Each row was made from one small tree. Brackets hold a mark, then the marks that hang from it, in the order of their numbers. Every link used is in the known rows. Write each row's tree.
In the rows, 128 means zero.
Known rows
[J_604 [J_845 [J_858 J_943] J_942]]: [132  64 111 125 141 110 154  88 159 108  88 134 102 146 103  85 194 158
 121 128 156  87 123 101 154 137 145 114 136 147 143  65 150 150  55 123
 149 104 149  94 132 143 168 105 166 101 159 105 142 130 159 132 101 148]
[J_199 [J_942 J_845]]: [135 114 109 159 134 108 141 106 135 126  94 113 132 136 120  89 151 136
  68 103 113  95 103 115 113 136 118 145 121 118 117 111 148 129 106  94
 119 108  91 174 114 154  98 101 123 120 127  95 131 143 140 148 102 118]
[J_850 J_102 [J_495 [J_943 J_513]]]: [149  59 131  94 128  94 149 100 127 157 123  97  89 124 137 112 103 151
 149 114 145 106  88 117 105 150 129 164 113 172 123 131  88 132 158 113
 160 114 100 242 136 146 163  83 144 176  79 107 130  75 133 166 127 151]
[J_199 [J_858 J_943] [J_942 [J_845 J_513 J_570]]]: [139  90 102 133 136 125 138 114 106 114  86  73 122 104  86 108 134 134
  95 100 160  88  78 117 140 155 134 117 143 137 139  72 131 153  68  91
 154  90  51 149 109 164 154  68 167  93 143 100 165 132 168 131  87 134]
[J_604 [J_845 J_570 J_858 J_942]]: [144 105 100 114 145 124 155 108 150  97 107 145 109 133 121  54 184 162
 122 112 120  80 124 128 172 138 135 105 142 136 159  67 134 136  53 186
 117 102 103 127 104 144 149 110 186  97 162 121 158 141 169 170 107 148]
[J_37 [J_850 [J_495 J_943]]]: [147  87 136 112 141 111 167 111 143 150  99 116  94  99 131 123 111 150
 119 122 135 111 133 128 146 156 131 164 133 144 126 129  82 130 104 139
 162 104 136 197 163 147 131 102 110 148 121 105 134  87 135 122 107 139]
[J_943 [J_495 J_850] [J_513 [J_845 J_570]]]: [147 200  91  69 148 103 142 113 124 152 143 135 115  43  84  85 143 148
 112 112 133 125 109 126 146 135 143 132 121 123 137  76  70 142 119 165
 110 142  37 168 103 124 178  82 168 125 139 123 128 106 159  99 110 106]
[J_942 [J_199 J_858] [J_845 [J_513 J_943]]]: [148 120 104 152 127 118 149  72 114 155  99  61 165 122  90 132 123 109
  99 124 123  96  79  92 107 123 170 139 104 141 122  57  91 148  90  71
 165 102  72 136 114 148 106  83 128 117 133 122 168 146 135 152 110 122]
[J_845 J_570 [J_858 J_943] J_942]: [121  57 102 105 141 135 143 107 150 100  95 147 101 110  90  72 119 171
 112 138 145  84 128 151 178 148 122  82 150 143 162  56 137 147  59 165
 151  98  96 113 126 146 176  88 158  86 147 133 143 129 183 144 105 143]
[J_766 [J_845 [J_513 J_943] J_570 J_858]]: [154  87  86 119 147 145 174 111 122 153  95 125 124 102  97 101 144 138
 149 117 207 130 112 148 163 158 144 150  90 130 139  68  90 139  61 183
 144  86  79  98 117 136 158  90 189  97 138 153 164 103 178 150  99 165]
[J_102 [J_850 [J_495 [J_943 J_513]]]]: [143  94 137 105 124  99 157  84 136 149  94 109  80 118 130  91  85 142
 143 132 118 120 110 123 122 139 119 138 126 188 137 117  81 138 110 121
 149 117 106 187 158 130 129  92 119 173 119 111 107  69 144 138 129 160]
[J_766 J_845]: [138 130 115 140 146 118 145 142 152 138 111 125 128 120 135 116 171 150
 121 100 135 110 122 125 123 128 127 195 112 122 110 116 115 130 101 151
 115 115 121 137 127 150 131 110 126 127 120 106 152  84 153 148 113 127]
[J_102 J_850]: [127 162 118 144 144 100 155 106 141 136  88 135 110 130 128 102 117 139
 104 124 112 119 134 122 131 123 108 155 136 154 129  98 113 132 108 156
 132 111 114 135 139 150 117 101 123 127 173 110 133  99 145 132 128 124]
[J_570 [J_845 J_513 [J_858 J_943] J_942]]: [117  76 115 125 143 140 150  96 140 137 120 110 108  99  73  99 164 164
 113 141 191  88 107 113 150 131 131 101 137 146 141  28 136 139  59 127
 153 109  90  92 136 127 161  70 137  91 140 131 170 124 174 116  94 167]
[J_943 [J_495 J_850] [J_513 [J_845 J_570 J_858]]]: [143 199  88  68 143 113 170  89 131 141 133 126 110  43  69  88 133 161
 146 126 143 122 106 137 160 145 147 109 122 119 151  64  66 152 106 184
 110 143  53 134 114 130 179  85 186 117 148 139 121 106 155 102  99 133]
[J_858 [J_845 J_942]]: [126 124 102 133 144 138 125 136 154 131 127 164  91 110 126  83 170 150
  81 124  97  93 135 113 139 128 112 128 136 125 129  98 144 134  91 174
 104 116 104 145 122 139 151 116 136 106 122  85 188 128 144 158 121 113]
[J_850 J_102 [J_495 J_943]]: [147  59 128 112 140  98 168 111 141 137  94 105  97 135 151 114 123 149
 129 103 108 106 106 112 114 141 122 186 128 154 125 134  91 129 149 133
 177 107  94 252 130 176 166  73 141 159  90 107 138  86 136 160 122 128]
[J_199 [J_858 [J_845 J_513] [J_943 J_495]] J_942]: [119 140 111 114 139 135 150 132 117 133  91  97  82  89  96 151 141 143
 101 110 159  93 102  91 129 156 123 130 150 124 116  85 138 157 103 141
 153 107  71 140 133 151 187  89 174 117 126  77 174 113 143 106 106 115]
[J_570 [J_845 [J_513 J_943]]]: [142 101 116 146 150 118 147 103 129 180 124 116 122  99  99 117 158 129
  93 134 180 120 121 108 116 120 141 158 104 138 124  72 112 127 101 138
 160 108  69 120 134 117 127  80 139 123 130 125 174 122 149 126 109 147]
[J_570 [J_845 J_513 J_858]]: [130 138 126 128 148 128 178  97 132 151 137  99 120  97  97 120 162 149
 140 128 185  93 104 122 125 123 125 136 138 138 134  62 104 130  89 160
 126 122  95 107 139 140 127  77 141 114 140 149 169 127 164 136 100 174]
[J_604 [J_845 J_513 [J_858 J_943] [J_942 J_199]]]: [133  71 101 112 138 134 143  83 134 124  98 107 140 147  78  87 173 138
 119 124 196  51 106  72 163 133 150  96 122 175 129  28 138 152  42  97
 150 101 117 111 115 138 152  87 157  91 153 134 151 160 181 124  99 158]
[J_513 [J_943 [J_495 J_850]]]: [130 154 115  99 145 108 174  98 143 167  88 139 106  77 100 122 119 146
  80 123 100 136 158 107 147 134 149 177 113 119 134  77 100 137 121 147
 165 114  76 158 139 128 151 109 141 133 144 125 110 106 133  91 115  93]
[J_850 J_102 [J_495 [J_943 [J_513 [J_845 J_570]]]]]: [172  58  95  94 142  89 135 105 118 145 130 111 102 107 123  73 136 143
 145 109 150 113  67 129 123 147 136 136 106 150 128 121  68 137 147 152
 159 119  49 247 104 160 191  48 176 150  85  95 155  87 148 167 120 144]
[J_942 [J_199 [J_858 J_943]] J_845]: [134 105 134 141 129  94 141  84 139 113 105  60 156 124  96 139 142 139
 108 123  98  75  79  99 103 112 158 146 140 130 129  57 118 161  92  62
 167 115 101 136 122 171 127  91 102 118 147 100 152 140 145 139 108 115]
[J_165 [J_570 [J_845 J_858 J_942]]]: [127 101 127 117 141 119 149 103 161 122 152 124 153 112  97  50 149 182
 117 149 113  83 135 140 140 115 123  87 137 125 154  58 147 132  76 199
 113 102 100  89 119 130 147  95 129 113 156 129 163 125 187 134 126 136]
[J_37 [J_850 J_102 [J_495 [J_943 J_513]]]]: [155  79 140  90 138 102 149  97 120 172 123  93  92  98 128 123 103 156
 148 128 170 117  98 125 129 167 134 167 107 157 112 119  76 134 149 115
 153 101 133 229 146 155 157 100 129 168 109  95 146  58 129 133 121 155]
[J_37 [J_850 J_102 [J_495 J_943]]]: [149  75 135 114 150  99 167 110 133 154  96 102  99 109 143 119 120 154
 128 113 138 113 118 119 141 160 124 185 122 136 114 120  79 129 140 137
 175  91 125 236 140 175 160  95 132 150 128 102 152  71 129 134 112 132]
[J_604 [J_845 [J_513 J_943] J_570 J_858]]: [163  90  94 116 150 117 176  90 123 138  94 129 115 125  99  96 169 125
 139 117 208 108 112 112 157 152 154 130 103 149 153  64  96 147  65 174
 160  92  91 105 123 129 155  86 211  98 163 141 159 133 168 145 103 167]
[J_766 [J_845 J_858]]: [134 132 110 134 143 126 175 121 156 131 101 118 121 117 126 116 167 156
 156 113 155 110 118 138 136 136 129 172 119 122 127  98 108 140  87 170
 112 115 140 102 136 155 136 108 142 121 130 127 149  89 153 156 107 153]
[J_943 [J_495 J_850] [J_513 J_845]]: [139 209  98  87 141 100 143 105 133 170 140 123 110  56  84 103 150 143
 112 117 132 126 111 104 125 129 150 145 114 130 117  86  76 150 135 130
 110 149  76 161 125 124 160  88 150 136 128 112 122  96 140  85 109 108]
[J_766 [J_845 J_858 J_942]]: [126 116  97 127 136 145 159 116 163 125 101 131 111 123 119  77 163 166
 126 116 118 107 128 139 151 139 128 137 121 121 127  84 132 130  67 162
 101 104 136 109 118 149 141 115 146 108 123 125 154  96 156 163 103 146]
[J_858 [J_845 J_513] J_943]: [136  99 110 124 153 127 134 134 122 146 119 131  96  89  95 138 169 136
 116 124 221  96 105  91 128 142 123 155 132 149 123  85 117 160  87 142
 155 115 100 126 146 142 178  86 146  96 135 100 178 119 167 109 108 141]
[J_495 J_850 J_943]: [114 126 132  89 147 117 180 104 159 141  95 108  88  87 130  97 121 150
 104 112  99 112 156 100 136 132 142 170 138 159 143 124  90 136 104 148
 145 134  91 166 151 144 141 109 120 116 162 128 145 105 157 115 109 109]

Which tree is each row?
[120 130 139 122 133 112 119 110 161 120 159  84 193 124 107  64 132 167
  89 137  49  61 133 117 117  92 138  83 146 135 140  40 154 132  86 167
 116 106  71 113 101 144 137  94 114 131 162 109 195 132 181 143 137 105] => [J_165 [J_570 [J_845 [J_942 [J_199 J_858]]]]]
[146  91  85 112 143 136 169  90 115 147 101 133 112 102  90 106 102 135
 130 135 203 114 121 139 168 159 138 115 111 148 159  70  90 142  78 181
 160  91  73 113 130 129 150  79 185  94 142 157 153 134 171 150 109 165] => [J_845 [J_513 J_943] J_570 J_858]
[155 106 104 118 131  88 151  73 131 153 103 116  87 109 119  76 124 132
 135 129 122 136  90 116 111 134 131 124 113 175 127 125  64 140 119 129
 151 128  95 181 137 135 141  62 138 156 115  93 129  77 131 135 124 149] => [J_102 [J_850 [J_495 [J_943 [J_513 J_845]]]]]
[143 198  94  86 147  91 145 101 125 173 138 113 117  67  93 105 153 148
 126 108 136 128  99  95 120 133 141 170 107 121 106  81  79 150 172 132
 123 140  66 195 100 150 191  81 170 136 132  99 142  80 132  92 116 102] => [J_943 [J_495 [J_850 J_102]] [J_513 J_845]]
[118 115 125  91 155 106 180 111 148 145  90  99  91  99 139  95 130 155
 116 100 106 116 145  97 129 131 134 198 130 151 129 118  93 133 139 144
 158 122  82 197 132 173 174  99 138 119 167 118 160  88 147 122 111 105] => [J_495 [J_850 J_102] J_943]
[136 119  80 117 150 160 121 151 121 133 130 157  94  92 104  75 159 148
  89 115 149  87 121 121 167 142 113 102 135 134 141  73 126 136  66 195
 108 107  47 157 100 132 171  93 169  79 134 113 203 134 176 149 107 129] => [J_858 [J_845 J_513 J_570 J_942]]
[129 116 105 128 139 142 120 129 151 131 114 127 159 136 123  75 159 156
  79 107  87  70 135 119 142 112 135 144 110 133 109  68 145 124  68 121
 103 106  99 158  94 145 118 115 106 119 118 113 162 116 165 158 117 113] => [J_766 [J_845 [J_942 J_199]]]
[131  95 119  98 134 128 102 130 138 119 140 126  75  81  98  93 145 162
 119 145 127  94 105 138 138 147 138  83 148 142 153  67 140 160  73 157
 119 115  83 106 126 136 205 111 173 106 135  70 209 103 160 152 115 136] => [J_199 [J_858 [J_845 J_570 J_942] [J_943 J_513]]]
[134  85 119 141 138 102 136 109 130  94  80  83 124 122 107  97 137 152
  86 105 111  86  94 133 127 145 133 114 145 120 143  81 145 153  78 105
 155  93  68 141 108 176 151  85 152 105 152  84 156 136 158 143  96 117] => [J_199 [J_858 J_943] [J_942 [J_845 J_570]]]
[137 152  94  93 151 119 170 103 112 186  93 110 109  77  92 130 122 135
 101 107 156 142 130  82 145 147 141 190  93 130 115  57  86 140 150 134
 177 100  48 194 113 146 185  83 174 118 145 132 134  88 142  83 114 107] => [J_845 [J_513 [J_943 [J_495 [J_850 J_102]]]]]
[146 141  99  95 136  92 130 107 122 129 130 106 101  69  80 129 128 148
 136 128 149 109  78 136 127 145 152 103 142 128 140  76  85 163 116 139
 150 128  64 136 123 139 196  61 184 126 117  88 150  94 152 124 113 115] => [J_199 [J_858 [J_943 J_495 [J_513 [J_845 J_570]]]]]
[137  86  58 141 137 129 134  59 147 143 101 136 148 130  82  61 132 130
  76 147 109 100 125 115 145 129 160  72  96 135 135  55 123 137  75 138
 143 104  91 109  98 136 129  81 147  94 127 119 162 164 140 158 119 127] => [J_513 [J_845 J_858 [J_942 J_199]] J_943]
[127 167 129 135 138 117 140 124 147 125 129  97 136 113 129 131 144 136
 112 122  80  72 115 102 106 113 132 148 148 135 126  85 119 150 104 163
 116 127 103 129 122 167 137 114 134 130 144  89 206 138 135 163 127 112] => [J_942 [J_199 [J_858 J_845]]]
[146  71 136  90 120 109 150  99 139 151 125 107  83 108 125 115  94 143
 136 128 137 101  98 126 118 145 135 135 123 180 135 136  86 135 122 113
 147 119 114 205 161 126 130  90 127 174  69 117 115  88 142 156 117 156] => [J_850 [J_495 [J_943 J_513]]]
[149  70  56 136 151 118 112 105 140 141 105 170 114 113 101  44 150 134
  53 131 108 129 136 132 161 136 146  85 103 121 143  84 120 130  80 175
 143  99  54 141  93 123 160  72 175  90 127 100 175 139 146 156 119 111] => [J_513 [J_845 J_570 J_942] J_943]
[142  92 111 115 134 104 177  73 125  88  98 105 161 103  61 117 137 163
 117 127 129  60  72 134 143 131 150 127 133 105 153  22 100 159  69 111
 180 110  46 173 106 158 144  78 114  99 138 142  96 153 179 131 101 119] => [J_942 J_199 [J_845 J_570 [J_858 [J_943 J_495]]]]
[140 203  89  81 144 100 174  80 125 164 132 105 110  69  79 110 143 159
 160 118 153 128  93 108 130 146 137 151 110 115 119  69  74 151 160 151
 122 141  82 164 108 155 195  76 181 127 141 115 132  89 133 102 113 128] => [J_943 [J_495 [J_850 J_102]] [J_513 [J_845 J_858]]]
[138  75  73 108 140 153 151  91 121 142  96 142 104 106  81  73  97 144
 103 138 164 113 133 140 186 159 139  77 115 151 158  61 113 134  60 179
 146  84  66 118 110 119 154  82 187  79 135 153 160 140 171 160 106 159] => [J_845 [J_513 J_943] J_570 J_858 J_942]
[131 100 131 136 119 100 125  89 129 131 104  68 112 116  96 118 127 141
 107 125 144  96  73 113  99 150 148 111 127 147 124  96 146 154 108  44
 134 110 111 122 132 150 135  98 135 134 128  70 146 114 135 137 102 138] => [J_199 [J_858 [J_943 J_513]] [J_942 J_845]]
[133 143 112 100 155  98 170 100 135 171  92 128 111  85 110 119 125 150
  94 112 109 138 147  97 137 135 145 198 102 114 121  71  97 142 159 142
 177 107  67 194 115 154 182  96 157 136 148 113 125  89 128  98 122  91] => [J_513 [J_943 [J_495 [J_850 J_102]]]]
[134 108 112 115 145 130 122 121 138 149 161 123 156 101  92  63 149 160
  87 133 152  88 131 111 141 113 121  94 126 146 131  57 137 127  84 172
 115  97  68 129 111 118 149  76 132 111 142 128 175 118 199 117 122 127] => [J_165 [J_570 [J_845 J_513 J_942]]]
[127 127  94 123 140 155 115 127 127 142 131 133 134 113  95  89 151 139
  72 125 135  63 116  91 150 122 123 106 122 150 116  60 135 136  68 145
 109 117  70 160 100 137 136 103 131  93 126 112 195 155 168 146 116 123] => [J_858 [J_845 J_513 [J_942 J_199]]]
[159 118 130 125 154  95 139 122 129 163 120 117 119 116 137 132 130 150
 127 110 152 116 118 130 143 158 114 185 121 121 104  94 102 129 150 138
 149  90 143 217 121 177 157  96 137 155 127  98 148  73 130 119 116 138] => [J_37 [J_850 J_102 J_495]]
[140 128  70 121 137 119  97 102 140 155 145 142 103 103  97  65 148 136
  92 130 138 114 106 119 132 133 137  83 112 146 118 102 118 134 111 124
  90 127 103 139 117 113 139  82 149 119 105  96 166 113 140 152 119 135] => [J_943 [J_513 [J_845 J_942]]]
[131 113  98 117 138 144 173  75 132 160 112 120 102  91  72 102 147 159
  97 146 143 114 120 115 149 133 147 108 110 114 139  31 117 124  80 156
 164 100  51 123 124 108 146  81 154 111 119 135 145 121 147 131 107 151] => [J_570 [J_845 [J_513 [J_943 J_495]] J_858 J_942]]
[157  74  79 143 141 129 141 100  98 146  79 123 135 118  90  78 134 121
  63 108 175 108 101 123 143 154 134 116  92 129 135  83 130 131  80 115
 154  80  28 167  94 133 121  77 163  94 128 116 147 153 160 148  99 133] => [J_199 [J_942 [J_845 [J_513 J_943] J_570]]]
[167  88 107 108 144  87 137  95 120 179 129 101  99  90 120 105 142 142
 144 126 178 129  85 114 124 165 139 145  96 141 102 121  58 137 153 118
 150 113 123 220 127 154 173  71 151 154 106  79 164  67 121 129 114 146] => [J_37 [J_850 J_102 [J_495 [J_943 [J_513 J_845]]]]]
[140 119  71  99 130 130 114  82 131 123 146 132 146 104  75  38 118 148
 114 142 127  75 100 143 161 134 140  38 115 150 147  50 112 136  72 155
  93 119  63 132  86 128 142  79 165 101 126 132 165 157 171 169 115 152] => [J_943 [J_513 [J_845 J_570 J_858 [J_942 J_199]]]]
[142  91  87  88 139 111 168  79 134 127 121 117  94  88  95  71 124 143
 156 137 165 105  90 149 137 153 144  87 122 152 160 117  64 144  92 180
 129 131  76 133 131 133 158  72 175 103 128 133 162 122 164 166 109 156] => [J_495 [J_943 [J_513 [J_845 J_570 J_858]]]]
[146 130  94 113 150 150 175 133 124 131 110 114 125  97 105 103 153 152
 165 100 202 103 105 152 163 150 126 156 120 129 134  79  90 140  59 190
 112 104  82 118 114 149 154  87 176  96 136 154 160 100 189 151  92 166] => [J_766 [J_845 J_513 J_570 J_858]]
[137 162 109 117 133 130 155 102 113 160 112  92 123  91  90 155 123 118
 104 128 119  94 105  86 118 131 153 140 121 126 123  54  91 155 101 151
 163 110  51 148 120 139 152  94 156 128 122 101 184 133 136 136 125 107] => [J_942 [J_199 [J_858 [J_845 [J_513 [J_943 J_495]]]]]]
